Each row was made from one small tree. The marks that hang from a mark follow it in brackets, in the order of their numbers. Every link used is in the known rows. Write each row's tree.
In the rows, 128 means zero.
Known rows
z661(z644(z66 z788)): [161 117 165 146 118 133 113 100 114 114  86 121  58 133 142 109  91 103
 127 102 125 138 105 186 111 151 133 130 124  92 137  89  95 133 116 123
 136 119 117 141 102 122 123  74 141 109 114 153 144 135 137 135 181 143
 139 173]
z66(z203 z644(z736)): [136 144 134 125 147  76 170 150 122 124 152 120 111 130  70 112 122 155
 110 153 158 188 149 160  91 122 125 185 128  76  95 106 144 196 137 103
 152 119  98 147 123 121 102 173 106  88 127 144 115 108 185 159 160  81
 136 118]
z661(z644(z788)): [133 123 159 148 127 105 107  97 130 121  94 137 101 151 145 117  89 113
 138 110 122 127 107 188 103 138 134 127 136  79 153 114 107 128 115  91
 118 125 107 133 134 129 123  97 155 123 115 131 114 130 141 114 170 134
 131 146]
z644(z66(z203) z736): [171 127 155 127 115 139 158 135 115 104 136  84  70 106  75  93 135 126
 108 131 164 165 141 149 119 152 120 171 112  99 107  90 150 162 144 139
 152 132 129 165 120 134 117 142  93  79 126 148 148 117 130 175 132 107
 134 150]
z263(z296(z644(z66 z661 z788))): [124 149 165 152 130 105 124 131 126  91 131  49  27 114 146 138 128 136
  85  76 137  53 115 170 101 158 115 173  96  95 174  82  66 138 101 137
 133 125 133 178 110 129 115 132 114 139  96 142 154  83 134 164 163 139
 139 225]
z736(z644(z788)): [165 136 149 136 135  83 122 130 131 118 114 125 122 158 144 125  90 127
 138 101 119 115 153 165 119 128 139 138 150  94 138 116 134 149 121 133
 154 131  98 132 143 130 131 129 158 124 105 121 114 145 143 113 163 143
 142 149]
z263(z296(z644(z736(z66) z788))): [ 91  82 160 165 115 114  91 103 110 120 144  87  53 119 116 168 109 143
  75 122 156  70 103 201 131 129 112 184 102  75 184 103 108 145 121 112
 147 112 118 169 125 134 109 159 102 134  86 123 140  56 160 110 132 131
 105 209]
z644(z66): [156 124 130 126 128 157 132 129 121 106 119 100  89 117 133 120 121 116
 118 121 137 145 125 130 135 158 124 137 123 141 117 108 114 114 118 163
 138 126 141 156 115 125 124 112 114 100 134 148 148 135 134 147 133 131
 138 151]
z263(z296): [107 127 123 117 133 117 115 133 145 115 139 108 123 131 119 158 155 137
 119 105 154 110 124 132 129 127 101 149  99 129 143 138 116 117 143 117
 127 131 141 135 143 113 112 144 112 165 131 117 135 109 122 119 117 133
 127 124]
z788(z644(z661 z736(z66(z203)))): [124 124 171 139 114  98 152 147  97 120 166 131  82  76  82 110 112 136
 126 166 146 123 109 178  79 108 157 162 144 127 149  97 155 211 120 118
 157  69  89 122 124 171 149 159 124 100  97  93  95 108 149 137 167 122
 126 160]
z736(z644(z66 z788)): [187 156 150 135 131 108 126 112 129 101 112  94  91 142 139 112  82 108
 111  90 131 131 147 163 134 169 140 142 146  99 119  98 125 131 132 145
 159 133 117 159 136 128 137 108 139 103 104 143 141 152 142 137 171 145
 140 157]
z296(z263 z644(z66 z736 z788)): [104 132 157 161 145 155 119  94  82  89 114  64  13 126 138 111 133 121
  83 101 148  80  90 217  97 146 116 141 117  87 115  53  97 115  82 164
 138 168 122 175 108 135 121 118 123  88  99 167 193  89 154 186 159 108
 155 252]
z788(z644(z661)): [119 148 140 136 138 117 140 152 123 125 134 139  95  90 141 111 133 122
 124 146 110  93 117 123  83 122 155 124 142 158 135 109 122 149  96 119
 142 112 100 109 105 144 154 119 158 141 121  91 113 129 140 131 157 136
 146 146]
z788(z644(z66(z203) z661 z736)): [166 146 177 128 120 123 177 150 105  98 148  92  39  65  97  84 135 113
 111 145 141 131 128 162  83 146 150 171 123 134 112  77 137 189 111 133
 164 115 100 143  99 145 143 134 109  97 109 108 144 121 151 185 153 115
 151 163]
z66(z203 z644(z661 z788) z736): [146 159 160 126 146  47 177 171  94 114 182 137 114 141  58 107  86 169
 128 129 142 149 135 193  77 115 135 160 176  31 139 121 114 235 135 112
 113  72 115 146 142 168 111 197 160  53 140 145  69  80 168 177 214 132
 158 142]
z661(z644(z736(z66) z788)): [123  89 172 171 120 107  98  84 110 132 112 139  63 123 131 115  64 102
 108 155 120 136 101 232  96 132 142 154 135  65 176 101 129 172  99  89
 162  87  95 125 130 141 118 130 124 106  92 130 117 101 174  91 159 120
 118 181]
z788(z644(z736)): [125 132 146 151 134 137 120 119 121 128 123 143  84  96 112 121 116 112
 119 153 143 115 113 120 108 111 144 149 117 144 117 104 127 133 100 113
 165 132  87 120 114 132 144 126 134 125 118  87 146 125 157 134 124 106
 140 158]
z736(z66(z203 z644(z661 z788))): [109 150 157 130 124  45 179 152  91 113 164 128 104 159  96 124  79 173
 109 143 128 150 148 209  75 108 153 158 185  67 172 105 138 247 122 101
 145  60 101 137 146 161 120 179 146 105  93 147  49  96 193 138 225 134
 115 143]
z66(z203 z644 z736): [121 147 134  97 120  94 167 168 103 124 167 157 167 121  38 134 107 175
 138 124 154 182 136 116 113 114 123 144 149  73  97 127 154 193 152  99
 111  80 136 139 132 142 108 183 132  50 172 143  84  97 143 151 166 130
 149  98]
z66(z203): [136 122 135 113 117 109 157 146 113 118 142 119 153 130  90 120 138 147
 128 119 135 150 134 138 136 122 122 134 130 106 121 112 154 166 154 112
 108 109 134 131 140 139 129 145 134 112 132 134 114 117 107 159 144 134
 134 100]
z736(z644): [157 152 127 127 125  95 119 123 146 122 117 117 139 139 129 122 117 109
 147 103 118 135 145 103 124 152 132 125 135 121  95 132 142 145 130 118
 145 115 126 126 115 129 133 132 144 120 113 127 119 153 124  97 138 138
 137 124]
z296(z263): [ 87 135 115 119 148 129 137 129 116 129 137 125 117 133 115 124 141 131
 120 132 132 109  95 153  96 112 121  99 121 132 109 118 137 121 140 143
 104 155 138 118 134 143 139 139 153 119 153 161 138 125 138 134 142 131
 137 151]
z736(z66(z644)): [105 111 118 130 118 104 140 134 112 138 137 158 145 136 110 150  82 144
 117 140 149 170 139 143 122 118 141 139 152 115 133 127 150 147 115 105
 149  83 119 114 130 139 107 158 127 117 130 134  88 113 179  98 168 140
  91 112]
z66(z203 z736(z644(z661 z788))): [171 164 186 117 113  59 145 175 109  98 165 116 131 143  74  95  92 136
 147  96 114 113 132 168  91 141 131 157 163  55 140 124 147 238 141 115
 121  70 119 148 146 179 138 175 171  66 126 128  73 120 115 142 199 149
 176 137]
z296(z263 z644(z66(z203) z788)): [ 94 134 148 131 113 144 164 126  72  92 110  57  90 125 104 138 140 153
 114  82 140 103 106 208 109 140 126 112 135  92 129  51 131 152 126 156
 102 151 139 181 115 155 120 124 151  67 124 176 150 105 113 184 198 135
 144 210]
z296(z263 z644(z66 z661)): [ 95 151 127 139 132 136 148 141  99 105 151  57  60  99 142 128 144 128
 103 100 140  77  78 163  74 176 124 104 107 140 114  65  88 131  73 157
 106 126 154 155  89 156 131 132 142  96 122 159 171 111 130 162 175 135
 144 228]

Which tree is each row?
[133 128 145 129 111 135 130 166 113 101 175  71  75  86  84 142 138 126
  99  90 166  81  87 131 113 174  81 153  82 100 141 106  69 127 101 145
 108  95 159 166  98 150 119 154 104  92 137 138 142  85 105 156 141 156
 159 203] => z263(z296(z644(z66(z736) z661)))
[137 119 185 155 119  80 156 129  85 117 167 103  45 130 112 117  96 144
 111 159 130 130 127 232  80 121 156 184 168  59 183  91 147 252 127 124
 149  67 105 150 149 170 123 169 109 115  84 130  74  77 166 148 169 115
 118 175] => z644(z661 z736(z66(z203)) z788)
[ 90 152 140 158 146  93 131 130 108 120 159  67  44 100 133 114 163 124
 102 131 148  75  78 180  37 144 120 138  93 107 123  84  99 145  70 129
 122 144 122 141  98 155 143 158 130 104  99 144 159  96 158 162 146 110
 145 226] => z296(z263 z644(z661 z736))
[199 169 157 115 106  80 171 157 126  97 143  70  99 110 100  94 125 107
 140  94 138 155 148 129 100 194 133 153 123 114  88  82 148 191 123 132
 143  93 123 138 101 149 127 143 126  85 109 134 115 155 121 152 184 139
 148 138] => z736(z644(z66(z203) z661))
[124  77 187 167 106  89 128 115  99 127 126 131  87 130  73 124  72 117
 116 131 133 153 103 224  96 133 133 164 133  57 169  99 145 216 134  86
 136  90  99 147 131 154 110 134 126  99  95 134 100  93 150 111 181 123
 115 167] => z661(z644(z736(z66(z203)) z788))
[105 131 146 142 133 155 124 113  96 102 103  75  68 126 152 147 140 138
 106  80 138  73  95 203 120 149 120 101 133 116 133  62 101 103 101 163
 117 157 139 172 107 137 121 113 148  92 125 176 174  99 126 165 180 137
 137 229] => z296(z263 z644(z66 z788))
[118 115 120 117 108 169 121 155 112 108 154  87 122  84  69 160 139 127
 104  80 160  89  98 126 157 165  74 148  76  98 129 109  84  87 128 149
 104 116 165 163 112 123 103 136  96  76 154 141 162  88  88 146 126 151
 153 194] => z263(z296(z644(z66(z736))))
[143 160 134 105 122  61 184 195 108 113 187 135 144 119  46 111 109 165
 141 125 146 163 134 147  72 127 118 154 154  70 106 128 132 213 133 113
 112  55 130 132 128 160 115 196 146  57 155 141  72  98 154 159 185 122
 148 115] => z66(z203 z644(z661) z736)
[164 116 150  94 106 146 162 165  92 105 157 112 135  98  47 113 128 145
 125 121 157 155 132 139 152 153 113 146 139 103 104 106 147 162 157 155
  97 108 162 170 129 156 121 147 108  39 165 145 125 102  96 176 154 143
 155 124] => z644(z66(z203 z736))
[124 143 134 131 115 118 142 140 119 111 149  49  55  95 130 141 144 132
  98  84 150  74 110 140 108 171  93 150  79 125 144  87  74 121  94 144
 136 115 148 168  89 118 111 131  93 135 117 135 147 105 116 151 152 146
 132 198] => z263(z296(z644(z66 z661)))
[166 106 175 115  99 121 133 145 103  97 124 117 107 119  59 109  90 112
 136  93 145 143 109 191 130 152 107 142 137  57 134  97 128 171 140 117
  98  88 139 164 124 154 104 114 142  38 153 160 106 111 107 163 185 156
 170 156] => z661(z644(z66(z203 z736) z788))
[ 90 112 146 158 113  99 109 133 119 124 173  70  52 105 107 155 146 122
  79 133 152  71  90 173  81 149 108 182  87  96 174 104 101 157  92 112
 150  85 119 151 103 146 111 179  85 131  78 107 125  68 152 110 118 138
 109 221] => z263(z296(z644(z661 z736(z66))))
[151 135 174 141  94  40 155 153 109 116 158 106 126 155 109 116  71 143
 137 113 108 128 143 204  84 131 167 144 177  85 163 113 159 233 129 118
 142  68 102 133 151 176 133 171 157 112  76 129  57 122 140 112 209 148
 122 137] => z736(z66(z203) z644(z661 z788))
[159 117 155 121 100 128 147 139 126 114 112  99 108 110  88 102 106 120
 128 102 139 166 124 154 124 159 122 125  99 110 112  77 130 151 142 103
 115 113 123 141  91 142 110 106 119  83 141 148 133 137  99 132 169 140
 144 125] => z661(z644(z66(z203)))
[129 171 141 144 151  61 155 142 127 121 142 131  75 166 156 108  91 149
 114 140 139 132 146 182  70 125 149 159 170  71 149 111  94 190  92 111
 143 104 107 121 133 130 121 165 157 126  92 144  87 113 206 161 204 123
 136 161] => z66(z644(z661 z788))
[193 163 178 118 109  79 158 147 123  86 129  78  69 144 120  88  92 130
 135  89 130 133 160 177  94 166 150 156 157  79 128  84 129 210 131 138
 146  99 100 160 120 152 128 136 152  94  93 148 108 142 135 157 199 137
 156 153] => z736(z644(z66(z203) z661 z788))
[136 156 145 158 152 105 129 137 121 115 151 122  55  97 129  86 126 112
 111 161 127  99 114 143  63 127 156 162 127 138 130 101 119 156  82 121
 165 110  80 117 100 139 153 129 124 144 107  97 130 114 173 142 123 115
 145 170] => z788(z644(z661 z736))
[ 83 132 146 160 150 117 105 103  96 114 124  95  55 133 135 129 138 135
 113 120 137  68  84 221  79 112 126 135 118  79 144  70 102 132  92 135
 132 157 121 154 130 141 125 148 140 114  98 143 163  81 161 160 149 102
 143 246] => z296(z263 z644(z736 z788))
[133  99 159 133 101 116 149 132  91 125 148 120 114 107  64 130 122 130
 113 162 140 160 132 179 131 118 140 168 134  94 139 111 159 194 143 117
 152  89 112 139 137 154 119 158 101 100 112 132 107  93 140 133 138 118
 117 135] => z644(z736(z66(z203)))
[127 151 148 126 136  77 163 145 109 116 127 135 131 154  97 122  88 176
 126 114 132 176 167 191 109 108 138 149 174  62 136 102 142 191 149 113
 134 117 110 143 144 125 114 156 148 118 124 138  88 102 167 174 200 111
 125 123] => z66(z203 z644(z788))
[ 93 136 123 132 118  89 119 145 135 120 157  89  87 109 127 153 147 136
 105  94 142  55 111 134  95 148  96 151  82 115 162 116  92 127 108 122
 113 110 134 148 101 133 122 146 106 158 107 119 131  92 128 132 137 131
 132 186] => z263(z296(z644(z661)))
[129 134 148 119 105 110 158 164 118 101 164  54  82  86  88 139 156 147
  97  72 156  99 124 146 116 175  97 160  84 122 145  81 108 156 130 127
 107 111 146 174  85 148 117 148  92 125 116 129 140  93  99 182 167 145
 137 184] => z263(z296(z644(z66(z203) z661)))
[123 113 164 147 122 104 136 125 117 127 164 115  57 116 120 115 107 120
 112 168 137 127 110 173  81 138 140 177 138 107 144 107 129 193  91 118
 164  80 106 124 121 153 139 169 108 120  79 127 118 108 175 112 125 113
 106 173] => z644(z661 z736(z66))
[169 126 167 127 121 146 121 129 105 102 131 120  87 124 102 114  92 128
 109 110 149 123 121 165 142 131 118 145 157  86 138 115 113 148 129 164
 127 122 145 160 138 143 121 126 134  62 154 155 136 116 124 161 151 152
 155 168] => z644(z66(z736) z788)
[114 115 137 136 117  83 164 135  96 124 152 149 137 162  94 145  65 185
 120 136 136 176 156 201 117 104 153 155 191  71 151 104 156 209 145 109
 143  88 111 128 145 143 108 169 142  94 114 145  64  93 175 136 215 131
  97 119] => z736(z66(z203 z644(z788)))
[107 146 147 155 131  64 139 135  94 131 154 145  80 155 141 132  54 163
 114 153 122 140 128 205  79 122 156 157 185  77 171 119 116 202  91 111
 155  80  93 130 140 144 126 172 148 124  92 147  75 105 208 120 206 133
 102 168] => z736(z66(z644(z661 z788)))
[161 137 165 147 133 168 136 119 127 104 113 118  51  78 116  97 126 106
  99 134 154 124 123 143 122 136 147 147 121 147 106  81 121 116 100 140
 172 147  89 140  99 112 128 106 111 107 125 107 169 124 158 151 131 115
 144 158] => z788(z644(z66 z736))
[121 116 141 149 122 142 116 115 125  91 113  67  70 121 137 162 130 138
  84  73 150  68 115 176 140 141  96 151 103 106 165  75  84 101 117 137
 130 142 139 184 115 103 101 121 110 136 117 140 169  82 118 156 155 142
 130 208] => z263(z296(z644(z66 z788)))
[161 140 173 117 115 137 178 188  96  92 159 118 109  60  59  96 116 124
 134 124 150 118 107 130  98 136 131 141 150 128 119  97 140 177 126 137
 108  81 124 147 115 175 130 139 143  55 156 118 109 119 102 182 178 152
 177 148] => z788(z644(z66(z203 z736) z661))
